What can hang from each mark:
lifope: gipal tuma
doreva: bokika gunos lifope
bokika: doreva tuma
ranaf: tuma
fekid: badot doreva tuma
tilo: doreva
badot: fekid
gipal: lifope
tuma: ranaf

Each row was made from one small tree. The marks that hang from a mark follow it in brackets, in alphabetical order. Every link used is in the known rows. Write each row's tree.
Known rows:
tilo{doreva}: [  1.5 -12.4   1.1  -6.7  -8.6   2.4  -5.9 -12.8  -7.1   5.9  -1.3  -2.8
   0.2   8.8   3.2   1.4 -10.9   0.2   2.4   0.1   0.1   6.6 -29.5  -1.5
   7.1  10.2   8.9   9.1   5.5]
badot{fekid{tuma{ranaf}}}: [ -3.5  15.9  12.4  -2.1  10.8   1.4  -0.3 -14.7  12.6   7.5  -6.3  22.5
  -3.7  11.0 -15.3  -4.1  14.1  -7.6  -0.4   7.8   3.2 -12.8  16.7   2.8
  10.4  -3.1  -4.9   6.9  -3.7]
badot{fekid}: [-4.5  5.8  7.8 -3.8 14.6  1.5 -2.2 -1.0 20.7 -1.4 -0.8  8.8 -0.8  2.5
 -6.4 -3.0  8.4  3.7  2.3 11.4  7.0 -1.2  6.6  3.7  5.9 -3.9 -3.7  9.1
 -3.7]
gipal{lifope}: [  6.3 -15.7   7.7   0.2   0.1  -9.8   0.6   0.1  23.3   9.4  -3.1   0.1
  -2.3 -11.7  -5.7   5.4   4.3  13.6  -5.3  -8.4   3.1  -1.6  -1.0   1.3
  -1.3  -2.1  -4.6  18.6   0.0]
badot{fekid{doreva{gunos} tuma{ranaf}}}: [ -7.5   4.7  14.0  -5.1  16.1   7.0   4.5 -27.7  23.1   7.6 -10.6  36.2
  -7.1  -1.7 -24.1 -13.3   7.5 -11.9   7.0   4.9  -3.9 -11.7   9.5   4.6
  15.0  -0.1  -4.0   2.4   1.0]
tuma{ranaf}: [  0.7  22.9   6.2  -4.1  -0.9  -5.7   4.0  -9.1  -8.6   4.5  -8.9   7.7
   6.0   8.2  -3.7   1.7   1.4  -4.1  -6.5  -3.4   3.3 -13.2  18.4   1.2
  -0.6  -0.1   1.5  -2.7  -2.8]
tilo{doreva{bokika{tuma} gunos}}: [ -3.7 -24.5   7.6 -16.2  -7.8  13.6   6.6 -27.2  12.2   4.6   7.8  10.4
   6.7   7.0   4.2 -17.1 -23.1   2.0  -9.1   8.4   3.2  22.0 -19.5  -2.3
   7.8  25.4  16.4  -2.3  10.9]
ranaf{tuma}: [ -5.1 -24.1   4.6  -3.6  -0.6  -6.2  -2.6   3.2 -16.8   7.6   1.9 -10.1
  -1.1  -4.1   1.2  -3.5   0.2  -6.5  -2.3   3.1 -13.4   2.2  -5.4  -3.0
  -8.3   1.9   5.6  -9.2  -0.1]
bokika{doreva tuma{ranaf}}: [ -1.0  -7.0   9.6  -6.2 -22.0  -6.8   4.6 -21.9 -10.8  10.8  12.8   5.6
  15.4  31.3  -2.6 -23.4   3.8  -6.6 -12.5  -2.3  15.4   5.0   4.9  -2.6
  23.4  14.9  14.4  19.5  -7.9]
badot{fekid{doreva tuma{ranaf}}}: [ -5.6   8.2   8.5  -1.8  12.9   4.7  -1.8 -23.5  17.3   9.1  -9.2  38.1
  -9.5  10.5 -24.6 -11.2  13.7 -12.8   9.0   4.4  -5.3 -14.0  -1.7   0.4
  13.3  -5.3  -5.1  10.2  -1.3]
badot{fekid{tuma}}: [ -4.0   1.4   8.2   0.6  11.8   5.2  -2.9  -9.3  18.4   5.1  -0.3  18.8
  -7.2   5.7 -12.7  -5.6  13.4  -4.7   3.7   9.7   1.0  -3.7   3.7   1.9
  10.7  -3.3  -5.3   9.0  -2.0]
fekid{badot doreva tuma{ranaf}}: [-10.7   6.3  -9.4   4.7   8.9  -0.8   7.5 -36.1  -3.5  11.5  -1.7  54.3
 -12.1   5.8 -18.0  -6.0   6.0 -17.1   9.2 -15.6 -18.0  -4.6 -18.9  -9.1
   9.1  -4.6   0.3  13.4   4.1]
doreva{gunos}: [ -2.8  -7.7   8.2  -4.9   4.6   3.9  10.2  -7.5   8.0  -2.8  -2.4  -2.7
   3.5 -19.2   0.6  -4.1  -9.9   1.0  -3.7   1.4   2.4   3.6  18.2   6.7
   2.5   8.4   1.8 -12.0   3.3]
doreva{gunos lifope}: [  5.4 -35.3  13.3  -4.7   1.8   8.5  15.9  -4.0   1.4  -0.2  -0.4   3.2
   1.0 -39.3   5.0  -5.5 -14.3  -3.8  -2.1  -3.7  -2.3  11.1   7.6   6.4
  13.8   8.7  -4.2 -21.3   3.1]
badot{fekid{doreva}}: [ -6.7  -0.6   4.0  -3.8  16.9   4.7  -4.1  -8.8  25.3  -0.9  -4.1  24.1
  -7.1   1.9 -15.7  -9.7   8.2  -1.5  11.1   6.7  -1.2  -2.2 -11.1   1.3
   8.9  -5.5  -4.6  12.8  -1.3]
doreva{lifope}: [  8.5 -28.7   4.1   0.7  -2.7   4.9   5.9   3.5  -7.0   3.4   2.4   6.1
  -2.4 -20.0   4.8  -1.3  -4.7  -4.5   1.3  -5.2  -4.1   6.8 -10.5   0.0
  12.2  -0.5  -5.6 -10.1   0.1]
tilo{doreva{bokika{tuma} gunos lifope{gipal}}}: [ -2.5 -50.2   8.7 -16.1 -10.7  15.9   9.7 -28.0   0.4   6.8  12.1  11.4
   7.6 -10.0  12.6 -16.7 -36.4  -6.5 -10.3  -3.9  -1.1  26.6 -26.8  -1.8
  22.5  28.0  12.5 -18.1   9.4]
gipal{lifope{tuma{ranaf}}}: [  6.2  -8.0  12.6  -1.7  -9.2 -13.1   2.2 -13.6  24.4   8.7 -10.1  -6.9
   5.5   0.5   0.4   5.0   3.7   6.4 -11.8 -15.6   8.0 -11.4  23.7   2.3
  -0.6  -4.0  -2.1  26.0  -2.4]
tilo{doreva{bokika gunos lifope{gipal tuma}}}: [ -1.0 -57.0  10.0 -13.8 -12.0  15.1   8.3 -30.8   4.0   2.8   5.0   2.9
   6.4 -16.2  20.1 -11.5 -36.8 -11.6  -9.7  -8.2  -3.4  20.8 -10.9   0.4
  15.6  22.5   9.5 -22.6   9.1]
badot{fekid{doreva{lifope} tuma}}: [ -0.9 -24.7   6.7   0.7  12.1  12.3  -1.0 -14.8  19.0   8.2  -1.9  37.1
 -15.0  -7.3 -19.5 -12.9   9.8 -13.2  14.1   2.9 -10.8  -1.4 -20.7  -0.5
  21.3  -5.6  -9.4   5.7   0.2]
fekid{doreva{bokika gunos lifope} tuma{ranaf}}: [  2.1 -33.9  10.1  -4.8   1.9  16.6  16.7 -35.1   7.4  13.4  -6.0  54.4
 -10.8 -18.1 -17.5 -22.0  -8.1 -24.0   0.7  -5.2 -21.8  -0.9  -2.1  -3.7
  11.4  10.8  -2.9 -29.5   8.6]
badot{fekid{doreva{bokika gunos}}}: [ -9.1  -9.6   9.1  -9.4  22.1  12.3   5.6 -19.0  39.7  -2.6  -1.5  35.4
  -5.3  -8.9 -13.5 -18.7  -1.0  -1.4   3.6  13.3  -3.1   6.2   1.1   1.9
   3.6   4.1  -2.1  -6.2   3.4]
bokika{doreva{gunos lifope{gipal}} tuma}: [ -2.2 -55.5  12.5  -6.8 -20.9   3.8  12.7 -21.8 -10.1   6.7  22.6  -0.3
  14.1  -9.5  10.0 -28.4 -19.6 -11.2 -11.1 -10.5  10.2  23.4  -2.4   2.7
  40.3  24.5  10.9  -2.9  -4.4]
fekid{badot}: [-9.3  4.1 -8.7  2.4 10.6 -4.2  7.1 -8.5  1.4 -2.2  8.7 17.9 -1.6 -4.7
  5.1  3.4 -1.1  3.5  0.6 -6.8 -2.3 10.8 -9.8 -5.0  0.3 -2.9  1.8 12.7
  1.0]
bokika{doreva{lifope}}: [  8.2 -49.2   7.8   0.6 -16.7  -1.4   4.9  -6.5  -9.9   7.7  12.8   5.7
   1.5  -8.2   4.7 -16.0  -1.4 -10.3  -2.1  -4.3   0.6  12.4  -9.6  -0.7
  20.4   9.1   2.1  -4.0  -6.1]

Which tree is each row?
[ -2.7 -41.2  14.4 -11.1  -4.8  11.6  20.4 -28.2   8.8  -1.8   1.9  11.9
  11.4 -26.2  19.1 -14.8 -31.4 -17.6 -19.1 -12.0  -1.9   9.1  36.8   2.9
  10.1  16.0   1.1 -39.5   2.4] => doreva{bokika gunos lifope{gipal tuma{ranaf}}}
[ -6.0 -14.8   7.3 -11.7   1.6  14.1  15.8 -19.0  23.3  -2.2  10.5  16.4
   7.9  -3.3   2.0 -22.0 -14.3   2.7 -14.9  10.1   4.2  19.6  11.8  -1.6
   2.0  20.1   9.1 -13.1   6.6] => doreva{bokika{tuma} gunos}
[  2.5 -30.6  16.5 -13.8  -1.9  14.5  24.3 -20.8  11.9   4.1   7.2  26.8
   9.2 -16.5   4.2 -22.2 -17.8  -5.0 -17.5   3.1   1.7  17.5  14.7  -0.7
  12.5  19.3   4.3 -24.6   4.9] => doreva{bokika{tuma{ranaf}} gunos lifope}
[ -3.8 -33.1  13.2 -14.4  -2.5  13.2  22.5 -24.5   3.8   2.9  10.6  23.1
  12.6 -18.8  10.0 -21.3 -30.4 -11.2 -19.5  -6.8   1.6  17.0  16.3   0.9
  19.0  22.9   5.4 -33.8   2.9] => doreva{bokika{tuma{ranaf}} gunos lifope{gipal}}
[  6.5 -43.5   5.0  -3.4  -8.3  13.2   9.6 -10.7  15.2  -0.8   6.8  13.2
   0.5 -10.5  15.5 -12.8 -10.4  -9.9  -9.7  -1.6  -6.3  14.7   4.6  -5.7
   1.8   4.6  -2.5 -16.7   1.9] => doreva{bokika lifope{tuma}}
[ -8.5  -3.9   9.4  -7.0  20.3   7.5   2.5 -15.0  30.1  -2.3  -5.2  22.8
  -4.5 -10.3 -14.9 -12.2   2.3  -1.0   9.3   7.6   0.0   0.3  -0.6   5.6
  10.4  -0.2  -3.4   5.3   1.0] => badot{fekid{doreva{gunos}}}
[  7.4 -40.0   5.9  -6.0 -17.8   6.6  -2.3 -15.5  -7.4   5.7  -0.1  -7.6
   1.5  -1.7  13.4  -0.9 -15.5  -6.9   1.6  -7.9  -1.5  10.4 -27.7  -1.7
  17.9   7.8   6.0   8.7   4.6] => tilo{doreva{lifope{tuma}}}
[  3.4 -37.1  -0.1   0.9  -5.7   8.7   2.0 -14.3   3.9   1.1  -3.2  15.0
  -6.1 -11.5  -0.7 -10.4  -4.8 -13.7  10.7 -12.7 -12.0   1.8 -20.5  -3.1
  14.1  -3.9  -4.1   4.0   2.4] => fekid{doreva{lifope{tuma}}}
[ -8.0 -30.1   9.9  -9.8  19.8  14.2   8.1 -18.9  30.8  -1.3   1.9  36.3
  -4.8 -22.2  -6.7 -18.8 -12.1  -8.3   3.0   3.7  -5.9  10.1  -4.7   2.7
  14.8   5.5  -5.0 -17.9   2.1] => badot{fekid{doreva{bokika gunos lifope{gipal}}}}
[  0.6 -51.4  16.5  -5.4 -19.7  -2.0  12.7 -25.5  -9.4   4.7   8.1  -6.2
  13.6 -16.1  15.0 -19.0 -19.2 -19.6 -12.2 -16.9   6.6   7.1  26.7   6.3
  28.3  16.5   5.9 -15.6  -6.2] => bokika{doreva{gunos lifope{gipal tuma{ranaf}}}}
[ -5.3 -14.2  -5.9  -5.5   1.2  12.1   2.4 -19.7  16.4   1.9   6.6  34.3
  -4.2  12.7 -10.1 -22.1  -4.4  -5.6   2.0   2.4  -8.9  10.6 -27.2  -9.5
   2.6   6.4   5.5   2.4   5.4] => fekid{doreva{bokika{tuma}}}
[  4.6 -46.4  12.1  -9.0   4.7  16.3  20.5 -10.8  16.3  -0.1   5.5  22.3
   0.3 -35.9   6.8 -15.4 -18.7  -4.2 -10.4   4.8  -6.7  19.6   8.9   0.8
   3.4  14.1  -1.7 -38.3   6.5] => doreva{bokika gunos lifope}
[ -8.2  16.9  -4.0   4.8   5.5  -4.5   9.6 -25.9  -8.2  10.3   2.1  34.7
  -4.7   7.5  -7.0   2.3   6.4 -10.3  -2.2 -11.0  -7.2  -2.9   3.5  -6.0
   6.1  -2.6   0.6  10.2   0.9] => fekid{badot tuma{ranaf}}
[  0.0 -62.0  13.5  -3.4 -19.4   1.4  10.7 -21.0  -4.4   1.9  13.0  -8.9
  10.6 -20.6  16.7 -19.6 -20.1 -17.8  -8.7 -15.5   4.8  14.1  16.8   5.7
  28.8  17.0   5.1 -13.8  -4.4] => bokika{doreva{gunos lifope{gipal tuma}}}
[  3.7 -34.8  19.4  -9.7 -21.3  -0.3  16.8 -24.6  -9.0  10.7  12.8   8.3
  16.4   0.1   1.8 -27.8  -7.6  -9.2 -13.9  -5.6  13.2  13.0  11.5   2.6
  34.8  22.2  11.1   3.0  -5.4] => bokika{doreva{gunos lifope} tuma{ranaf}}
[-10.4   1.3  12.5 -13.4  17.9  10.6   7.8 -26.3  36.1   0.8  -1.7  38.0
   1.1   3.8 -16.1 -22.6   0.1  -2.2  -1.7  11.9   3.0   3.9   5.8   1.1
   9.8   6.8   2.4   2.8   1.5] => badot{fekid{doreva{bokika{tuma{ranaf}} gunos}}}
[  2.6 -57.1   6.3   0.6 -22.5  -1.7   2.6 -15.2 -11.5   4.8  14.4  -7.3
   7.9  -4.7  16.8 -16.2 -12.3 -18.5  -5.6 -16.2   2.9  10.8   1.8   0.2
  26.0   9.1   3.7  -4.4  -7.5] => bokika{doreva{lifope{gipal tuma}}}
[-17.1 -16.5  -8.5  -6.7  14.8  11.0  17.8 -34.9  25.1  -1.7  13.6  49.7
  -2.4  -7.1  -5.1 -21.8 -12.6  -0.7   0.4  -3.4  -9.8  25.2 -21.7  -9.4
   5.4  10.4   8.5   5.5   9.7] => fekid{badot doreva{bokika{tuma} gunos}}
[ -6.6 -12.3   2.8  -2.2  16.0  13.5  -1.3 -21.9  32.6   6.3   0.0  46.0
 -13.9   7.5 -20.7 -18.3   9.9 -10.5   7.7  12.0 -10.6   1.1 -12.6  -3.9
   6.3  -1.0  -4.8   1.2   2.8] => badot{fekid{doreva{bokika} tuma}}
[ -8.6   7.7   3.8  -2.7 -11.8  -5.3   0.0 -20.4  -9.3  -1.8  -4.5 -13.0
  14.2  12.9  15.6   1.3 -15.8 -16.8 -10.7 -21.5   5.8 -13.4  33.8   3.0
   9.1   1.5   3.7  -1.4  -4.7] => lifope{gipal tuma{ranaf}}
[ -8.0  -1.7  12.9  -7.9  18.2  12.5   7.5 -33.1  32.1   6.8  -6.8  48.9
  -7.9   0.2 -22.9 -20.1   4.4 -12.3   2.0  10.4  -6.9  -5.3  10.4   1.0
   7.2   4.0  -2.9  -8.2   3.1] => badot{fekid{doreva{bokika gunos} tuma{ranaf}}}
[ -2.8 -54.9   9.8  -8.8  -3.7  16.3  17.6 -22.0  14.9  -4.5   7.6   7.3
   7.4 -31.7  21.2 -15.7 -32.7 -14.7 -15.0 -10.2  -4.8  18.0  23.8   2.3
  10.9  16.0   0.2 -37.7   4.4] => doreva{bokika gunos lifope{gipal tuma}}
[ -4.8 -24.6  -6.5   1.7   9.3  10.3  16.1 -38.8   2.8  13.7   4.6  74.8
 -15.1  -6.8 -12.8 -15.1  -1.1 -21.3   3.8 -12.9 -25.5   8.0 -26.0 -13.6
   9.7   1.0  -2.3  -7.1   6.6] => fekid{badot doreva{bokika lifope} tuma{ranaf}}
[ -5.3 -26.0 -10.7   2.8  11.5   4.4   9.7 -15.8   1.4   2.0   6.7  41.5
 -10.9 -20.6  -2.7  -5.4  -4.8  -6.8  13.4 -15.9 -16.6  15.5 -40.3  -8.1
  13.6  -5.1  -3.4   8.4   3.9] => fekid{badot doreva{lifope}}
[ -1.5 -26.1   7.5 -14.3  -3.5  11.4   5.9 -23.4  11.1   3.6   1.8  10.7
   2.0  -4.1   4.9 -10.6 -22.5   0.5  -6.9   7.6  -1.7  17.0 -13.9  -0.6
  -0.7  21.7  12.3 -14.7  11.0] => tilo{doreva{bokika gunos}}
[ -5.7  -1.7  12.4 -14.3   0.3  10.2  18.3 -24.5  18.3   0.3   5.2  20.2
  12.0   2.4  -0.7 -20.9 -13.8   0.3 -18.8   8.1   6.0  11.1  24.1  -0.6
   1.3  19.8   9.7 -14.5   5.0] => doreva{bokika{tuma{ranaf}} gunos}
[  6.0 -56.7  14.2  -3.3 -13.1   1.8  12.7 -12.4  -4.2   5.7  11.0   3.1
   4.6 -24.1   5.3 -19.5  -9.0  -8.9  -5.2  -3.3   2.4  15.9   4.4   4.3
  22.4  15.6   3.8 -14.0  -2.8] => bokika{doreva{gunos lifope}}
[ -1.7 -37.8  17.2 -10.1 -21.1  -1.2  15.9 -27.5 -16.5   9.9  15.5   5.7
  19.0  -1.8   6.7 -26.7 -17.7 -14.3 -15.6 -13.4  13.2  11.9  12.0   3.8
  39.9  24.9  12.0  -4.7  -6.5] => bokika{doreva{gunos lifope{gipal}} tuma{ranaf}}
[ -3.4 -13.9  10.6 -18.2  -8.4  10.1   8.4 -32.0   7.7   7.1   2.9  14.5
   9.8  11.5   2.3 -15.4 -22.1  -0.3 -12.5   6.6   5.4  14.7 -10.4  -1.9
   7.8  25.6  17.0  -3.5   9.6] => tilo{doreva{bokika{tuma{ranaf}} gunos}}
[  5.8 -42.1  11.5 -10.5  -7.8   9.4   6.4 -15.5  -5.9   6.1  -1.2   0.4
   1.1 -21.4   6.7  -3.3 -21.8  -2.8   0.8  -3.0  -1.5  14.9 -24.0   3.8
  18.4  16.5   6.2  -8.8   8.3] => tilo{doreva{gunos lifope}}
[  5.2 -47.8   7.8  -2.4 -24.0   1.8   5.9 -12.1  -9.6   9.1  22.0   4.9
   8.5   8.4   4.7 -26.0  -1.5  -7.1  -5.9  -3.4   8.7  20.1 -18.8  -3.9
  33.2  14.9   8.9  14.0  -6.1] => bokika{doreva{lifope} tuma}
[  3.0 -54.1  14.6  -6.4 -19.8   5.0  14.0 -18.1  -2.4   7.0  19.8   2.4
  11.3  -7.8   4.9 -28.8  -9.0  -6.3  -9.0  -2.6  10.4  23.9  -4.6   1.3
  35.0  21.3  10.3   4.9  -3.3] => bokika{doreva{gunos lifope} tuma}
[-14.3 -25.4  -8.8   0.7  15.9  13.8  16.1 -41.7  21.2   5.6   8.1  61.8
 -15.3 -13.5 -12.7 -18.6  -6.8 -12.9   5.0  -5.2 -23.0  17.1 -18.9  -9.5
   2.4   7.4   2.2  -7.2  11.7] => fekid{badot doreva{bokika gunos} tuma}
[ -8.2 -26.1   0.5  -2.6   8.0   4.4  18.8 -33.3   8.3  -0.5  -0.5  33.6
  -2.0 -26.6   3.0  -8.8 -12.9 -10.8   5.1 -20.8 -10.8  10.5  -5.3  -2.3
  16.3   0.0  -0.1   6.5   4.9] => fekid{badot doreva{gunos lifope{tuma{ranaf}}}}
[ -3.7  -2.2   7.0  -1.7   1.8   6.5   8.6 -34.4   0.9  11.4 -12.2  34.8
  -8.1  -5.4 -22.7 -12.5  -0.7 -19.4   6.1  -8.2 -13.9 -13.2   3.8   1.2
  10.9   5.3  -0.4  -8.6   6.3] => fekid{doreva{gunos} tuma{ranaf}}
[  3.8 -39.2  18.0 -10.8  -4.4  13.0  22.1 -23.9  17.7  -0.5  -1.2  15.1
   7.8 -24.1  13.2 -15.6 -19.3 -11.2 -17.3  -3.0  -2.1  10.1  34.1   1.7
   4.2  12.5   0.6 -29.8   4.0] => doreva{bokika gunos lifope{tuma{ranaf}}}
[-13.0  -0.1  -2.3   0.7  12.7   2.5  15.7 -42.9   2.6   9.3  -3.4  51.4
  -9.3  -8.8 -17.0  -9.2  -1.8 -16.2   7.0 -14.7 -16.4  -1.6  -5.1  -3.8
  11.5   3.1   1.8   4.3   7.2] => fekid{badot doreva{gunos} tuma{ranaf}}
[  3.0 -48.1  11.5 -15.8 -10.0  17.2  11.4 -24.9   7.6   7.1   9.2  14.8
   4.6  -8.2   8.4 -17.5 -26.1  -1.6  -8.6   4.5  -0.1  27.1 -28.4  -2.7
  17.4  25.7  11.9 -10.3  10.5] => tilo{doreva{bokika{tuma} gunos lifope}}
[  5.1 -46.9  13.2  -9.9 -14.2   9.7   5.7 -21.8  -1.7   3.6  -2.2  -8.9
   4.2 -17.0  13.6  -4.3 -23.3  -6.4  -1.3  -6.6   0.3  14.0 -13.0   3.8
  19.3  14.5   7.5  -0.9   7.5] => tilo{doreva{gunos lifope{tuma}}}
[ -8.0 -10.0   9.4  -2.6  16.6  11.2   1.6 -22.5  27.4   4.6  -4.7  32.1
 -11.1  -7.0 -21.9 -14.9   6.8  -9.1  10.8   7.3  -6.1  -3.0  -3.6   4.0
  14.9   0.3  -4.6   4.2   2.6] => badot{fekid{doreva{gunos} tuma}}
[  4.4 -42.1  15.2 -15.6 -12.5  13.2  11.5 -31.8   6.8   6.2  -1.8  10.1
   6.7 -10.3  12.6 -11.3 -25.6  -9.2 -10.7  -1.8  -1.7  15.0  -2.2  -0.2
  10.2  19.3   9.6 -14.8   8.9] => tilo{doreva{bokika gunos lifope{tuma{ranaf}}}}
[ -4.6 -47.2   9.6 -11.5  -1.1  17.3  19.8 -19.2   9.0   0.3  16.1  18.4
   8.7 -24.2  12.8 -22.0 -31.6  -8.0 -16.0  -5.0  -1.0  25.7   4.7  -0.2
  19.0  23.1   3.9 -32.2   4.7] => doreva{bokika{tuma} gunos lifope{gipal}}
[  4.3 -53.7  11.7 -13.2 -11.6  16.2   9.6 -27.5  11.5   3.1   2.7   6.2
   3.5 -13.8  15.3 -12.3 -27.0  -6.9  -7.8  -0.6  -3.0  20.4 -12.3  -0.8
  10.8  19.7   9.0 -14.2  10.3] => tilo{doreva{bokika gunos lifope{tuma}}}
[-11.5 -11.2 -14.2   8.0   9.7   3.9   4.5 -29.3   2.4   8.2   5.3  49.2
 -16.7  -1.1 -14.5  -7.0   4.1 -13.1  14.8 -12.4 -21.4   5.9 -34.8 -10.1
   9.8  -4.4  -1.1  15.8   6.7] => fekid{badot doreva tuma}
[  4.8 -49.6  11.1 -14.0  -5.3  15.2  10.4 -20.5   6.1   6.2   3.6  15.0
   0.1 -19.5   8.6 -11.5 -25.4  -3.4  -6.0   4.1  -5.3  21.9 -22.2  -0.7
   9.6  21.5   7.9 -21.8  10.9] => tilo{doreva{bokika gunos lifope}}
[  0.0 -45.7   1.6  -3.7  -7.9  11.8   8.1 -14.2   6.6  -1.4  10.1   9.5
   4.1 -12.3  20.9 -11.2 -22.9 -16.1 -11.7 -11.7  -7.1  13.9   6.8  -4.2
   8.8   6.9  -1.4 -26.1   0.7] => doreva{bokika lifope{gipal tuma}}
[ -6.9 -23.1   0.5   1.1   9.9   6.2  20.5 -39.6  -3.3  11.6  -1.6  56.8
 -11.5 -24.5 -13.9 -10.2  -5.4 -19.7   8.1 -18.3 -19.9   3.7 -13.1  -4.1
  20.8   2.2  -2.9  -3.6   6.6] => fekid{badot doreva{gunos lifope} tuma{ranaf}}
